Each row was made from one small tree. Brackets hold a mark, then the marks that hang from it, in the order of their numbers. Every link used is in the known rows. Write each row's tree.
Known rows:
{J_154 {J_80 J_472 J_735}}: -0.410 -0.754 1.165 -2.386 -0.625 -1.813 -0.128 0.950 0.491 -0.170
 -1.595 -0.756 0.387 1.182 0.045 0.177 0.771 -0.214 -0.680 -0.960 0.050
 -1.124 -2.528
{J_229 {J_154 J_80 J_472}}: -1.411 0.282 -2.390 -2.171 0.366 -0.093 0.048 1.675 1.165 -0.533 -0.146
 1.229 2.998 0.955 0.162 -0.150 1.152 -0.351 1.246 -2.154 0.202 -0.983
 -0.909
{J_229 {J_154 J_80 J_242 J_472} J_735}: -1.677 2.445 -2.246 -1.607 0.335 -1.321 1.301 0.671 0.722 -0.837 0.556
 1.136 2.145 2.369 -0.183 -0.130 1.869 1.632 2.327 -1.586 1.676 -1.382
 0.952
{J_154 {J_242 J_80} {J_472 J_229}}: 2.717 0.920 1.221 -0.395 0.075 2.139 -1.442 -1.820 -0.308 -1.299 -0.173
 -0.679 1.504 -1.706 0.756 -0.366 2.478 0.706 0.896 -2.845 -0.392 0.081
 -1.676
{J_154 {J_229 J_735} J_242}: -0.597 1.285 -0.087 0.855 -0.541 0.593 1.382 -1.000 1.187 0.379 0.129
 1.847 0.540 -0.754 -0.730 -1.855 1.861 1.472 1.448 0.252 1.315 -0.489
 0.853
{J_242 J_80 {J_229 J_154} J_735}: 0.107 0.418 0.109 -0.066 -1.872 3.811 -2.848 2.930 -1.421 0.385 -0.856
 1.828 -0.227 1.051 -2.999 -1.021 2.274 -1.949 0.611 -2.364 -0.098
 -0.675 -0.219
{J_154 J_80 {J_472 J_229}}: 0.937 -0.228 -0.628 -1.792 0.779 1.377 -1.146 0.491 0.205 -0.709 1.056
 -0.007 3.541 -0.416 1.490 0.824 1.373 0.019 0.719 -2.120 -1.434 0.090
 -2.624
{J_154 {J_229 J_735} {J_242 J_80} J_472}: -0.923 2.531 -1.302 -0.221 0.257 0.852 2.565 -1.350 1.735 1.689 0.717
 0.437 0.279 -0.035 -0.248 -2.029 4.035 2.197 2.051 -1.463 0.301 -0.795
 -0.383
{J_154 J_80 J_242 {J_472 J_229 J_735}}: 1.983 2.408 0.999 -2.626 0.970 -0.104 -1.181 -1.833 -0.365 -2.920 1.291
 0.544 2.036 1.204 2.393 0.684 1.993 1.518 2.025 -1.930 -1.216 -0.053
 -1.918
{J_242 {J_229 J_154}}: 1.059 -0.802 0.225 -0.483 -1.005 2.482 -2.486 2.822 -0.190 -0.900 -0.856
 2.296 0.836 -0.065 -2.789 -0.263 0.102 -2.151 0.557 -1.449 0.932 -0.355
 -0.201
{J_472 J_229}: 1.923 -1.147 2.365 0.208 -0.383 2.737 -2.358 0.710 0.252 -2.249 -0.355
 0.309 1.876 -3.018 0.270 -0.151 0.413 -1.432 -0.585 -1.105 -0.112 0.366
 -1.748
{J_80 {J_472 {J_229 J_154 J_735} J_242}}: 0.772 0.847 0.883 -2.681 -0.838 1.301 1.372 3.786 2.488 -3.907 -1.203
 -0.693 -1.032 0.618 0.953 0.671 -0.779 -1.314 -2.536 -0.359 0.698
 -1.876 -0.491
{J_242 J_154 J_229}: 0.771 -1.525 1.008 0.215 0.418 4.778 -4.332 1.941 -3.235 -0.123 -0.415
 1.263 1.408 0.987 -2.906 0.636 0.637 -2.236 0.797 -1.684 0.548 1.257
 -1.207
{J_154 J_229 J_472}: -0.329 -0.215 -1.986 -0.939 0.371 1.671 1.384 0.115 2.606 1.654 0.111
 1.659 1.831 -0.787 -0.086 -1.899 1.436 -0.512 1.438 -1.171 -0.689
 -0.001 -2.634
{J_242 {J_80 J_472 J_735}}: 0.279 -0.451 3.085 -1.650 -0.740 -0.224 -0.089 0.754 1.134 -0.375 -2.329
 -1.782 -1.510 -1.055 -0.869 -1.066 2.099 -0.877 -1.330 -1.385 0.237
 -1.348 -2.990
{J_80 {J_229 J_154} J_735}: 2.008 -1.200 2.482 -1.435 -1.754 0.020 1.423 2.080 2.443 -2.350 -0.737
 0.854 -0.209 -0.256 -1.585 -1.081 0.194 -1.977 -0.336 0.632 -0.401
 -0.254 -3.889
{J_154 J_80 {J_229 J_735} J_242}: -1.488 1.825 -1.402 -0.001 -0.427 -0.503 1.324 -1.288 0.447 1.023 0.870
 1.563 1.823 0.636 0.224 -0.847 2.421 2.898 1.818 -0.084 0.743 -0.983
 1.757
{J_229 {J_154 J_472}}: -0.461 -0.233 -1.062 -1.438 0.402 1.067 0.025 2.051 1.978 -1.148 -0.860
 1.388 1.757 -0.371 -0.732 -1.235 0.663 -1.836 0.943 -1.797 0.825 -0.562
 -1.778
{J_242 J_80 J_154}: -0.716 -0.730 1.879 0.439 0.551 4.030 -3.135 0.632 -1.923 -0.729 -1.145
 -0.571 1.303 -1.166 -1.034 -0.575 2.766 -1.277 -0.211 -2.161 0.580
 0.551 -0.768
{J_80 J_735}: 0.573 -2.002 2.554 -0.383 -0.831 0.143 -0.612 1.038 0.772 -0.795 -1.601
 0.020 0.856 -1.706 -0.929 -1.347 1.233 -1.886 0.233 -0.589 0.288 0.051
 -2.942
{J_80 J_472}: 0.020 -0.439 1.237 -0.849 -0.096 0.740 -1.364 1.049 0.940 -0.999 -2.044
 -0.327 0.101 -1.309 -0.828 -0.262 -0.370 -0.771 -1.120 -1.395 1.171
 -0.538 -1.224
{J_154 J_229 J_242}: 0.852 0.066 -0.218 0.477 -1.008 1.087 -0.155 -2.093 0.752 0.470 -1.174
 2.147 1.464 -1.257 -0.457 -1.840 0.927 0.896 1.297 -0.456 0.827 -0.005
 0.329
{J_154 {J_80 J_229} {J_242 J_735}}: 1.613 0.676 0.006 0.229 -1.818 0.732 -1.280 -1.140 -1.942 -0.280 0.122
 0.518 2.080 1.489 -0.655 0.289 0.592 1.663 1.329 -0.754 -0.757 0.722
 -0.296
{J_154 J_80}: -0.741 -0.831 -0.130 -0.336 -0.134 0.550 -1.972 0.569 -0.431 -0.317
 -0.741 0.045 3.166 -1.297 0.308 0.253 1.454 0.111 0.277 -1.563 0.295
 -0.153 0.155
{J_80 {J_229 {J_154 J_242}} J_472 J_735}: 3.006 0.456 2.567 -2.134 -2.019 -1.642 1.796 0.129 1.854 -2.658 -1.864
 0.507 -1.914 1.991 -1.819 -0.494 -1.214 0.066 -0.564 0.375 0.656 -0.893
 -3.014
{J_472 J_229 {J_242 {J_154 J_80}}}: 1.347 -1.383 0.193 -1.730 0.273 3.677 -2.751 1.090 -2.504 -2.425 -0.574
 -0.763 3.306 1.033 2.188 1.946 0.512 -0.909 -1.010 -1.458 -1.085 0.606
 -0.772

Which tree is each row?
1.445 -0.719 -0.465 -0.439 -2.012 4.320 -2.935 2.130 -2.295 0.863 -1.850
 -0.701 0.361 0.674 -1.331 -0.007 1.929 -1.693 -0.171 -2.600 -0.924
 0.182 -0.186 -> {J_472 {J_242 J_80 J_229 J_735}}
0.655 1.133 0.330 -2.551 -1.191 0.320 3.138 3.736 3.236 -3.229 -1.088
 -1.209 -1.727 1.375 -0.623 0.592 -1.166 -0.619 -2.307 0.276 0.631
 -1.486 -1.012 -> {J_80 {J_229 J_154 J_735} {J_472 J_242}}
0.820 -0.626 1.957 -2.632 -0.158 0.309 0.223 1.014 -0.742 -0.979 -0.264
 -1.130 -0.025 3.695 -0.896 1.201 0.087 -0.165 -0.898 -0.145 -1.262
 0.145 -4.552 -> {J_242 {J_154 {J_80 J_229 J_472 J_735}}}
1.557 -1.142 1.696 -1.375 -1.185 -0.721 0.667 0.606 0.677 -0.709 0.205
 -0.693 1.595 -0.008 -0.331 0.336 1.192 -0.083 0.052 0.087 -1.502 0.075
 -3.538 -> {J_154 {J_80 J_229 J_735}}
0.890 0.845 -0.570 -3.706 -0.621 0.838 -1.584 2.871 -0.309 -2.925 -0.548
 1.084 0.779 2.895 0.468 1.286 0.904 -0.973 0.401 -1.571 -0.540 -1.084
 0.410 -> {J_472 {J_242 {J_229 {J_154 J_80}}} J_735}
2.070 -1.330 -1.979 -1.813 -0.253 2.694 -1.255 2.291 -0.362 0.433 -1.132
 -0.380 1.685 0.765 -0.921 0.733 0.155 -1.869 0.852 -2.632 -0.468 0.664
 -1.654 -> {J_154 {J_472 {J_242 J_229}}}
0.305 -1.196 0.399 0.653 -0.418 5.605 -4.615 2.389 -4.315 0.803 -0.267
 1.966 0.996 2.883 -3.184 -0.120 0.676 -2.708 1.202 -1.840 -0.246 1.575
 -1.556 -> {J_242 J_154 J_229 J_735}
0.519 -0.400 -0.321 -0.153 -1.767 3.428 -2.747 3.349 -1.241 0.007 -0.744
 2.915 0.441 1.866 -3.161 -0.786 0.152 -2.649 0.920 -1.522 0.263 -0.186
 -0.495 -> {J_242 {J_229 J_154} J_735}
0.833 0.279 0.538 -1.698 -0.445 -0.290 -0.112 0.741 0.946 -1.027 -0.218
 -1.077 0.835 0.428 -0.485 1.375 -0.330 1.036 -1.299 -0.934 -0.634
 -0.383 -1.785 -> {J_154 {J_80 J_229 J_472}}
-2.318 0.357 -2.324 -1.471 0.405 2.384 1.347 1.553 -0.421 0.465 0.397
 0.282 2.095 2.708 1.145 0.223 2.015 0.508 0.166 -0.167 -0.368 -0.399
 0.525 -> {J_472 {J_242 {J_154 J_80 {J_229 J_735}}}}
1.718 0.600 0.830 0.958 -1.871 3.476 -3.934 -0.452 -3.599 1.168 -1.071
 0.854 0.183 0.793 -2.726 -0.638 2.303 0.174 1.723 -2.588 0.212 0.392
 0.677 -> {J_154 {J_242 J_80 J_229 J_735}}
2.112 -0.357 4.189 -1.813 -0.929 1.006 -0.465 0.601 1.169 -1.689 -1.384
 -1.732 -1.434 -1.289 0.257 -0.330 1.853 -1.004 -1.950 -1.211 -0.890
 -1.060 -4.061 -> {J_242 {J_80 {J_472 J_229} J_735}}
1.225 1.683 1.108 -2.769 0.451 0.519 1.562 1.954 3.261 -3.690 0.963
 1.065 -0.272 1.013 -0.334 -0.746 0.777 -1.304 0.826 -0.606 -1.105
 -0.059 -4.193 -> {J_80 {J_229 {J_154 {J_472 J_735}}}}
-1.329 1.279 -2.490 -1.626 0.086 1.900 3.595 1.312 3.115 1.293 0.024
 -1.037 0.415 -0.125 0.999 -1.435 3.664 0.399 0.378 -1.405 -0.925 -0.996
 -1.131 -> {J_154 {J_229 J_735} {J_472 {J_242 J_80}}}
0.032 0.683 -0.258 -1.298 -1.190 2.683 -0.257 3.952 0.204 -1.238 -0.852
 -0.388 -0.680 0.587 -1.493 0.364 2.300 -1.115 -0.518 -1.689 0.878
 -1.492 1.341 -> {J_472 {J_242 J_80 {J_229 J_154 J_735}}}
3.204 -1.616 2.639 -2.993 -1.336 0.583 0.505 1.593 1.292 -2.646 -2.414
 -1.744 -0.734 -0.082 1.430 0.419 -0.853 -1.901 -2.454 -0.523 -0.930
 -0.743 -3.846 -> {J_80 {J_472 J_229 J_242} J_735}
2.552 -1.817 3.243 -1.821 -0.590 3.935 -1.377 1.108 -1.504 -2.428 -1.577
 -1.964 0.514 0.099 1.299 0.203 2.306 -2.186 -1.634 -1.190 -1.394 0.353
 -3.457 -> {J_472 J_229 {J_242 {J_80 J_735} J_154}}
-1.688 0.838 -1.909 -1.351 1.824 2.882 -1.587 2.761 -2.717 1.346 2.242
 0.517 2.174 4.343 -2.076 1.651 2.347 -0.324 2.090 -2.079 -0.145 0.474
 -1.470 -> {J_242 {J_154 J_80 J_472} {J_229 J_735}}
2.628 -1.742 1.022 -3.013 -1.615 0.690 -0.584 2.508 -0.145 -0.374 -2.710
 -1.125 -1.342 1.846 -1.378 0.721 -0.693 -1.971 -1.167 -1.099 -0.161
 -0.410 -2.772 -> {J_80 {J_472 {J_242 J_229}} J_735}
-3.287 0.823 -1.198 -0.529 1.054 2.169 0.542 1.145 -0.435 1.013 1.580
 1.512 2.028 2.078 -0.076 -0.370 2.730 0.699 0.872 -0.016 0.025 -0.387
 -0.161 -> {J_242 {J_154 J_80 {J_229 J_735}}}
0.314 -0.769 -2.241 -2.493 -0.239 1.190 0.888 2.520 2.082 -1.705 -2.117
 0.184 1.809 0.316 0.527 -0.590 -0.003 -1.991 0.194 -1.913 0.525 -0.503
 -1.179 -> {J_229 {J_154 {J_472 J_242}}}
1.027 2.473 3.863 -3.107 -0.087 1.305 -0.822 1.447 2.239 -4.921 -0.550
 0.094 -2.520 -0.084 0.981 -0.231 1.692 -0.940 -1.845 -1.548 -0.453
 -1.956 -2.253 -> {J_242 {J_80 {J_472 {J_229 J_154} J_735}}}
1.427 -0.367 2.934 -0.020 -1.412 -0.097 -1.013 -1.710 -0.727 -0.686
 -2.235 -0.706 0.263 -1.656 -0.728 -1.458 2.947 0.315 0.704 -1.383 0.829
 -0.392 -1.190 -> {J_154 {J_242 {J_80 J_735}}}
0.365 0.633 0.792 -0.483 0.918 1.954 0.470 1.906 1.525 -1.456 1.583
 -0.221 1.422 -1.229 0.204 -0.165 1.576 -0.998 0.403 -1.167 -0.420 0.125
 -2.823 -> {J_154 {J_472 {J_229 J_735}}}
1.370 -0.391 3.766 -1.840 -0.479 1.875 0.119 0.995 -0.129 -1.169 -0.915
 -2.071 -2.000 1.732 -1.753 0.075 1.529 -0.986 -1.656 -0.764 -1.062
 0.081 -5.071 -> {J_242 {J_80 J_229 J_472 J_735} J_154}
-0.751 0.137 -0.791 -1.499 -0.153 3.685 -3.978 2.427 -4.410 1.396 -0.226
 1.178 0.507 5.766 -2.491 1.500 0.165 -0.878 0.356 -2.382 -0.532 0.356
 -1.262 -> {J_242 {J_154 {J_80 J_472}} J_229 J_735}
-2.816 1.662 -2.274 -1.858 0.783 -0.490 1.692 2.793 1.805 -0.506 0.945
 0.837 2.135 1.654 -0.140 -0.071 2.015 0.098 1.319 -1.520 0.859 -1.459
 -0.464 -> {J_229 {J_154 J_80 J_472} J_735}
-0.614 -0.988 -0.396 -1.470 -0.899 -0.728 1.345 -0.199 1.414 1.499
 -0.120 1.361 1.917 0.342 0.523 -1.453 2.277 0.160 0.897 0.066 -1.206
 -0.750 -2.381 -> {J_154 {J_80 J_735} J_229}
2.663 -0.907 1.383 -2.113 -0.829 1.987 -0.971 1.480 1.009 -2.786 -2.203
 -1.582 0.296 -1.167 1.590 1.087 -1.343 -1.244 -2.575 -1.226 -0.311
 -0.455 -1.633 -> {J_80 {J_472 J_229 J_242}}
-0.054 0.611 -0.658 -0.754 -0.929 -0.621 -1.579 -0.587 -0.600 -1.523
 -1.496 1.671 2.490 0.468 -0.088 -0.072 0.716 1.124 1.183 -1.386 1.680
 -0.961 2.060 -> {J_229 {J_154 J_80 J_242}}
-0.172 -0.293 -0.020 -0.108 -0.492 3.480 -1.995 1.226 -2.773 -0.198
 0.935 0.519 2.219 3.113 -1.039 0.641 0.818 -0.499 0.446 -0.792 -1.674
 1.277 -2.244 -> {J_242 {J_154 {J_80 J_229}} J_735}
0.452 0.474 2.479 -0.631 -0.189 5.131 -3.128 1.220 -2.403 -1.122 -0.730
 -0.447 -0.711 1.834 -0.445 -0.042 1.622 -1.452 -1.427 -2.096 -0.943
 0.078 -2.661 -> {J_242 {J_80 {J_472 J_229}} J_154 J_735}
-1.623 0.353 -0.178 -0.314 0.869 3.197 -2.873 2.627 -3.481 0.395 1.622
 0.666 1.796 3.045 -2.200 1.691 2.063 -0.386 1.127 -1.375 0.425 0.328
 0.132 -> {J_242 {J_154 J_80} {J_229 J_735}}
